Known rows, with every step that occurs:
lezu -> niku -> vaben -> piba -> vodo: [ -8  -1 -14 -12   3   8 -58 -21   7   5   1   0  -5   7   1 -21  -7   6
  -5  -8  18   1   1]
vodo -> piba -> vaben: [-32  -5 -19  29   5   2 -11  21   7  -1   7   1  -1 -13  -4  25   9   3
 -11 -10  -7   8   1]
mopi -> vodo: [ 12   4   1  15   9   1   6  15   8  -9  -5  -2  -3 -11  -9 -14  -2   3
  -2   3  -2  13   1]
vaben -> piba -> vodo -> niku -> lezu: [ -8 -14  -8   7  12 -16 -72 -15  13   3 -10 -10   0  -2 -10 -20 -13  10
  -3   0  12   4 -11]
piba -> vaben -> niku: [-17   8 -17   4  23  -4  -6   4   3  -7  -9 -12   0  -3   3   2   7  -9
  -3 -13  15 -11   1]
vaben -> piba -> vodo -> niku -> lezu -> peze: [  1 -15  -2  19   3 -14 -62 -38  30   9 -10  -8   4   2  -9 -58 -23  22
  -7  -7   2  10   7]
fibal -> vaben -> piba -> vodo: [-11   3  -5   7   4   2 -61 -13  23 -16  -5  -3  -8   3   3  10  -3   5
   2  -1   8  18  -3]
peze -> lezu -> niku: [  1  -3 -11   2   3  -8   7 -14 -18  33   2  22   2   8   4 -74  -5  35
 -15  12   4  -4   2]
fibal -> vaben: [-20   5  -2  17   0  -3 -32   0   3   2  -5  -6  -1  -4   9   3   7  -2
   6  12  11  32  -7]
dulebin -> mopi -> vodo -> piba -> vaben -> niku: [-22  14 -20  26  23  -3 -18  17  19  -9 -11  -6  -4 -10  -2  -3   7   1
   2  -9   7  -2   1]
mopi -> vodo -> piba: [  8   6  -6  39   1   1  -7  13  23   1   1   5  -6 -18 -11 -14   3   8
  -7   4 -12  17  -2]
dulebin -> mopi -> vodo -> niku -> lezu: [-10 -11  -6  19  14 -17 -57   6  11   6 -13  -8   1  -8 -13 -29 -13  16
   4   6   8   9 -11]
peze -> lezu -> niku -> vodo: [ 22   2   2   5   3   3  20  -8  -5  25   8  35   4   6   4 -33   1   1
 -17  24   0 -49  -1]
peze -> lezu -> niku -> vaben -> piba -> vodo: [ -8  -3 -14  -4   1   6 -53 -23   5   8   1   1  -3   7   0 -36  -8  17
  -8  -4  16   4   7]
peze -> lezu: [  1  -6   2  24  -4  -4  11  -5  -4  10   1   3   4   0  -2 -42  -4  32
  -9   9  -5  12  18]
vaben -> piba: [ -2  -1  -2   6  10   9 -31  -9   6 -12  -5  -3   2   4   7  10  -5   2
  11  -6   5  -9   1]
mopi -> vodo -> piba -> vaben: [-27  -2 -18  37  10   2  -8  28  11  -6   5   0  -3 -18  -8  18   8   4
 -12  -8  -8  14   1]
mopi -> dulebin: [ -9   3   2  24   7   9  -4  -4  18 -19  -5   5   4 -13   2   1   3  16
  -1  -3  -7  15 -10]
vaben -> piba -> vodo: [ -1   1  -4  -2   4   4 -45 -13  21 -17  -3   0  -7   4  -2   9  -6   6
  -1  -7   3   3   0]
piba -> vodo -> niku -> lezu: [ -7 -14  -8   5   9 -19 -61 -12  11   7  -8  -9  -1  -3 -12 -24 -11  10
  -7   2  11   6 -12]
lezu -> niku: [  0   1 -12 -15   5  -5  -1 -11 -16  26   2  20   0   8   5 -45  -2  13
  -9   6   8 -13 -11]
mopi -> vodo -> niku: [ 12 -14  -2  15  10 -13  -9  21   4 -10   0   5   2 -22  -8 -15 -11  -4
 -14   3  11   5 -17]
vaben -> piba -> vodo -> niku: [  3 -16  -5   3   6 -11 -46   1  13 -16   2   6  -1 -12  -3   1 -13  -2
 -13  -4  15  -3 -17]

Rows:
[-10 -13 -13   2   8  10 -54 -10  -7   5   1 -11   8  -3   7 -13 -10  -6
   4  -9  29  -8  -1] => vodo -> niku -> vaben -> piba
[  9  10  -2   6  18   5  12   5  10  -3   0  11   3  -2   3  19  10 -30
  -8   7   8 -55   0] => piba -> vaben -> niku -> vodo
[-22  -2 -14  31   6   6  -5  21  11   0  11  10   0 -12  -3  34  12  -9
 -14  -3  -8 -15   0] => niku -> vodo -> piba -> vaben
[-12  -4 -12  -1   6  17 -48 -15  -6   6   0 -14   6   4   8 -10  -5  -3
   9 -10  23  -6   7] => niku -> vaben -> piba
[  4 -16  -5   1   1 -15 -31   6  10 -10   4   8  -2 -13  -7  -4 -11  -3
 -19   0  12   2 -17] => piba -> vodo -> niku
[-12  -4 -17  -8   8  14 -47 -20 -13  19   1  -4   6   7  10 -32  -6   3
   5  -7  26 -12   2] => lezu -> niku -> vaben -> piba
[ -6 -11 -12   7  11  11 -52  -4  -4   1   0 -11   6  -7   4 -17 -10  -5
   3  -8  28  -3  -1] => mopi -> vodo -> niku -> vaben -> piba
[  0  -7   0  16  -1 -10 -37 -38  23  18 -10 -10   4   7  -8 -60 -16  23
  -2  -5  -6  13  15] => niku -> lezu -> peze
[-22  -4 -18  34   7   3  -1  16   4  12  11  18   1 -10  -2   4  10   6
 -21   2  -7 -15   2] => peze -> lezu -> niku -> vodo -> piba -> vaben
[-22  -2 -18  26   8   4  -5  18   6   9  11  17   0 -10  -1  18  11  -4
 -18  -1  -5 -19  -3] => lezu -> niku -> vodo -> piba -> vaben
[ -4   9  -7  45   0   2 -21  23  30  -2  -2   9  -8 -15 -10 -10   1  18
   4   5 -16  18   0] => dulebin -> mopi -> vodo -> piba
[-12  -6 -17   0   7  13 -44 -22 -15  23   1  -2   7   7  10 -46  -8  14
   2  -4  24  -7   8] => peze -> lezu -> niku -> vaben -> piba
[  3   0  -3  15   7 -12 -38 -42  26  17 -16 -15   4   7  -6 -69 -14  19
  -1  -7   1   7  14] => vaben -> niku -> lezu -> peze
[ 11  14  -5  37   3   3 -12  -1  27   8   2  12  -3 -11   1   1  11 -15
  -7  14  -2 -19  -5] => fibal -> vaben -> niku -> vodo -> piba
[ -8  -2 -11  28   8 -12 -43 -35  31  17 -13 -14   3   2  -8 -60 -11  21
  -5 -11  -3  10  15] => vodo -> piba -> vaben -> niku -> lezu -> peze
[-14  -4 -22 -20  -1   8 -24 -17 -28  45   7   0   5   5   5 -61  -2   2
  -9  -1  30  -4   2] => lezu -> niku -> vaben
[-17  10 -21  17  20  -4 -10   5  11  -4  -7  -9  -2  -8   1   0   9  -7
  -6 -12  10  -7   0] => vodo -> piba -> vaben -> niku
[-11 -15 -17 -10  -4   0 -45  -5 -11  19   9  -9   4  -9  -4 -33  -8  -9
 -16  -6  33   6  -3] => piba -> vodo -> niku -> vaben
[  2 -15  -1  19   0 -17 -43 -32  22  16  -8  -7   6   0  -9 -63 -20  20
  -8  -4   0  11   6] => vodo -> niku -> lezu -> peze
[-11 -16 -15  -6  -3   1 -33  -2 -19  24   9 -10   8 -10   0 -33  -7 -12
 -12  -4  33   2  -2] => vodo -> niku -> vaben
[ -7 -15  -7   8  11 -18 -49  -9   3  12  -8 -11   4  -4  -9 -25 -10   8
  -3   4  11   3 -12] => vodo -> niku -> lezu
[ 15   4  -6  32  -4   2   3  -3  14  25  10  30  -1  -6  -2 -28   5   7
 -17  18 -11 -25  -2] => peze -> lezu -> niku -> vodo -> piba
[-22   4 -20  17  22 -11 -48 -12  12  11 -16 -21   0   0  -7 -21   2   8
   2  -6   9   1   1] => vodo -> piba -> vaben -> niku -> lezu
[ 18  12  -4  30   3   4  -1  -1  26   7   3  14  -3  -9  -2   0   9 -15
  -9  10  -6 -31  -3] => vaben -> niku -> vodo -> piba
